Each row was made from one small tree. The marks that hang from a mark follow it in brackets, in the order of their numbers. Every link used is in the known rows. Write each row's tree.
Known rows:
J81{J206}: [ 0.14  0.32  0.38 -0.69  3.03  0.48  0.08 -1.21  0.02 -1.58 -0.55 -0.15
 -0.05  0.14 -0.21 -0.18 -0.55  0.52  0.24  0.43]
J758{J81{J206 J295 J777}}: [ 0.21 -0.86  0.57 -0.84  0.55  0.21  0.09  0.61  0.68 -1.92 -0.15  0.28
  0.83  0.26  0.08  0.46  0.44 -1.43 -0.80  0.06]
J628{J645 J777}: [ 1.08  0.90 -1.13 -0.03 -4.77 -0.21  0.86 -2.02 -0.35  0.01 -0.42 -0.19
 -0.47 -0.72 -0.38 -0.49  0.14  2.81  0.92  0.77]
J433{J628}: [-0.62  0.56 -0.36  0.69  0.99  1.41 -0.73 -1.26 -0.21 -0.15 -0.59 -0.81
 -1.40 -0.24  0.38 -0.12 -0.23  0.99  1.80  0.54]
J628{J777}: [ 1.12  0.95 -1.00  0.51 -2.06  0.75  0.62 -1.87 -0.33 -1.73  0.50 -0.65
 -1.06 -0.67 -0.28 -0.20 -0.88  0.88  1.34  1.27]
J892{J645{J81}}: [-2.53  0.01 -0.32  0.23 -1.51 -0.20 -1.21 -0.76 -0.50  0.81  0.51  1.47
 -0.13 -0.13 -0.39 -0.40  1.31  1.42  0.92 -0.17]
J628{J645{J81} J777}: [-0.46  0.58 -1.19 -0.15 -4.25 -1.22  0.87 -1.47 -0.26  0.16  0.70  1.18
  0.24 -0.33 -0.48 -0.47  0.60  2.42  0.17  0.61]
J892{J645}: [-0.95  0.43 -0.36  0.23 -2.11  0.94 -1.35 -1.16 -0.77  1.01 -0.71  0.36
 -1.02 -0.51 -0.30 -0.29  1.13  1.33  1.46 -0.01]
J295{J81{J777} J892{J645}}: [ 1.54 -0.13 -0.49  1.35  0.01  0.82 -0.95  0.04 -1.63  3.03  0.23  0.79
 -1.25 -0.76  0.73 -0.48  0.58 -1.79  0.70 -0.66]
J758{J81{J206 J295{J892} J777}}: [ 1.20 -0.54  0.94 -0.51  1.55 -0.06  0.54  0.87  0.73 -2.07  0.27 -0.66
  0.80  0.14  0.35  0.52  0.00 -2.13 -1.06 -0.40]
J81{J295 J777}: [ 1.82 -0.23 -0.02  0.53 -0.17  1.41 -0.48  0.70 -0.05 -0.40 -0.25 -0.85
 -0.22 -0.52  0.12  0.17 -0.88 -0.71  0.73  0.06]
J853{J758{J81{J206 J295 J777}}}: [ 0.08 -0.71  0.65 -0.74 -1.60  0.48 -0.25  1.22  0.72 -4.28 -1.33  0.15
  1.54  0.72 -0.34  0.38  0.95 -1.51 -0.23  0.26]
J81{J206 J777}: [ 1.45  0.32  0.21 -0.03  2.21  0.82 -0.16  0.45 -0.32 -0.33 -0.70 -0.38
 -0.53 -0.08 -0.12 -0.17 -1.18 -1.30  0.31  0.54]
J182{J81{J206 J777}}: [ 1.33 -0.26  0.71 -0.13  5.39  0.57  0.00  0.63 -0.54  1.21 -0.49 -0.39
 -0.99  0.20  0.27 -0.67 -1.66 -1.54  0.03  0.92]
J853{J758{J81{J206 J295{J892} J777}}}: [ 0.85 -0.43  1.02 -0.41 -0.87  0.38  0.05  1.37  0.70 -4.76 -0.95 -0.66
  1.22  0.59 -0.02  0.41  1.19 -2.07 -0.33 -0.14]
J853{J758}: [ 0.36  0.84 -0.02  0.50 -2.04  1.51 -1.18 -0.89 -0.53 -3.96 -1.54 -0.19
  0.03 -0.19 -0.41 -0.54  0.86  0.69  2.27  0.78]
J758{J81{J295{J892}}}: [ 0.31 -0.41  0.66 -0.08 -0.89  0.22 -0.20 -1.16  0.29 -3.69  0.68 -0.59
  0.86 -0.44  0.45  0.29  1.50  0.15  0.20 -0.58]
J295{J81{J206} J892}: [ 1.68 -0.20  0.48 -0.25  5.85 -0.03  0.58 -1.54 -0.65 -0.61  0.40  0.27
 -0.33  0.20  0.73 -0.14  0.02 -0.82 -0.84 -0.30]
J81{J295{J892}}: [ 1.55  0.18  0.60  0.38  1.30  0.92 -0.03 -0.52  0.15 -1.72  0.39 -1.77
  0.12 -0.40  0.36  0.34 -0.63  0.30  0.46 -0.65]

Write each row's tree:
[-1.84  0.51 -1.45  0.28 -2.97 -1.01  0.76 -1.37  0.25  1.22  0.49  0.56
 -0.55  0.10 -0.11 -0.30  0.07  2.68  0.34  0.71] | J433{J628{J645{J81} J777}}
[-1.62  0.43  0.18  0.58 -1.09 -0.25 -0.83 -0.49 -0.56  0.23  0.83  0.65
 -0.29 -0.38 -0.09 -0.38  1.31  0.53  0.81 -0.53] | J295{J892{J645{J81}}}
[ 0.46 -0.55  0.69 -0.72  1.36 -1.43  0.81  1.42  0.67  1.00  0.02 -0.07
  1.20  0.32  0.12  0.15 -0.43 -0.30 -2.09 -0.84] | J628{J645{J81{J206 J295{J892} J777}}}
[ 0.57 -0.32  0.61 -0.19  1.03  0.33  0.05  1.80  0.37  2.22 -0.49 -1.38
 -0.51  0.25  0.00  0.61 -0.92 -1.21 -0.46 -0.67] | J81{J206 J295{J892{J645}} J777}
[-2.16  0.21 -0.93 -0.75  0.22 -1.62  1.67 -0.81  0.72  1.50  0.00  0.43
 -0.36  0.81 -0.22  0.07 -0.81  2.15 -1.04  0.75] | J433{J628{J645{J81{J206}} J777}}
[-2.04  0.17  0.71 -0.37  2.26 -0.93 -0.04 -0.16 -0.03  0.55  0.39  0.68
  0.09  0.42 -0.31  0.01  0.54  0.07 -0.80 -0.66] | J295{J892{J645{J81{J206}}}}
[-1.98 -0.96  0.11 -0.55  1.03 -0.53 -0.25  1.79  0.61  2.22  0.17  0.80
  0.47  0.57 -0.43  0.56 -0.55 -0.55 -1.19 -0.44] | J892{J645{J81{J206 J295 J777}}}
[ 0.83 -0.02  0.13  0.90 -1.99  0.98 -0.66  1.18 -0.30  1.87 -0.43 -1.29
 -0.48 -0.56  0.18  0.32 -0.18 -0.89  0.84 -0.77] | J81{J295{J892{J645}} J777}
[-1.47 -0.68 -0.41  0.55 -1.70  0.17 -0.98  1.61  0.13  1.47  0.48  0.77
  0.15 -0.08 -0.13  0.23  0.32 -0.18 -0.04 -0.56] | J892{J645{J81{J295 J777}}}
[-1.02  0.22 -0.76  0.52 -2.31 -0.29 -0.76  0.58 -0.40  2.60 -0.48  1.10
 -0.38 -0.19  0.35 -0.56  0.50  0.62  0.80 -0.02] | J433{J628{J645{J81{J777}}}}
[ 2.69 -0.20  0.44  0.32  4.66  0.21  0.41 -0.02 -1.00  0.71  0.39  0.18
 -0.71 -0.08  0.79 -0.23 -1.00 -2.85 -0.84 -0.26] | J295{J81{J206 J777} J892}
[-0.82  0.20  0.40  0.13  1.28 -0.61 -0.31  1.55 -0.17  1.55  0.26  0.74
 -0.22  0.21 -0.16  0.00  0.00 -1.68 -0.50 -0.26] | J295{J892{J645{J81{J206 J777}}}}
[-0.96  0.22 -0.68 -1.05 -1.31 -1.86  1.59 -1.40  0.50  0.21  0.39  0.93
  0.51  0.39 -0.66 -0.20 -0.37  2.05 -1.38  0.53] | J628{J645{J81{J206}} J777}
[-1.03 -0.52 -0.49 -1.28 -0.90 -1.92  2.00 -0.68  1.29  0.19  0.59  0.32
  1.29  0.79 -0.57  0.46 -0.69  2.32 -2.30  0.10] | J628{J645{J81{J206 J295}} J777}
[ 1.21 -0.21  0.30  0.89  0.56  0.16 -0.14  1.42  0.09 -1.11  1.13 -0.69
  0.64 -0.35  0.43  0.13 -0.93 -1.52 -0.34 -0.61] | J645{J81{J295{J892} J777}}
[-0.29 -0.32 -0.13  0.52 -0.53 -0.51 -0.08  1.41  0.73  2.32 -0.03 -0.63
  0.31 -0.15  0.62  0.13 -0.43  0.14 -0.26 -0.78] | J433{J628{J645{J81{J295{J892} J777}}}}
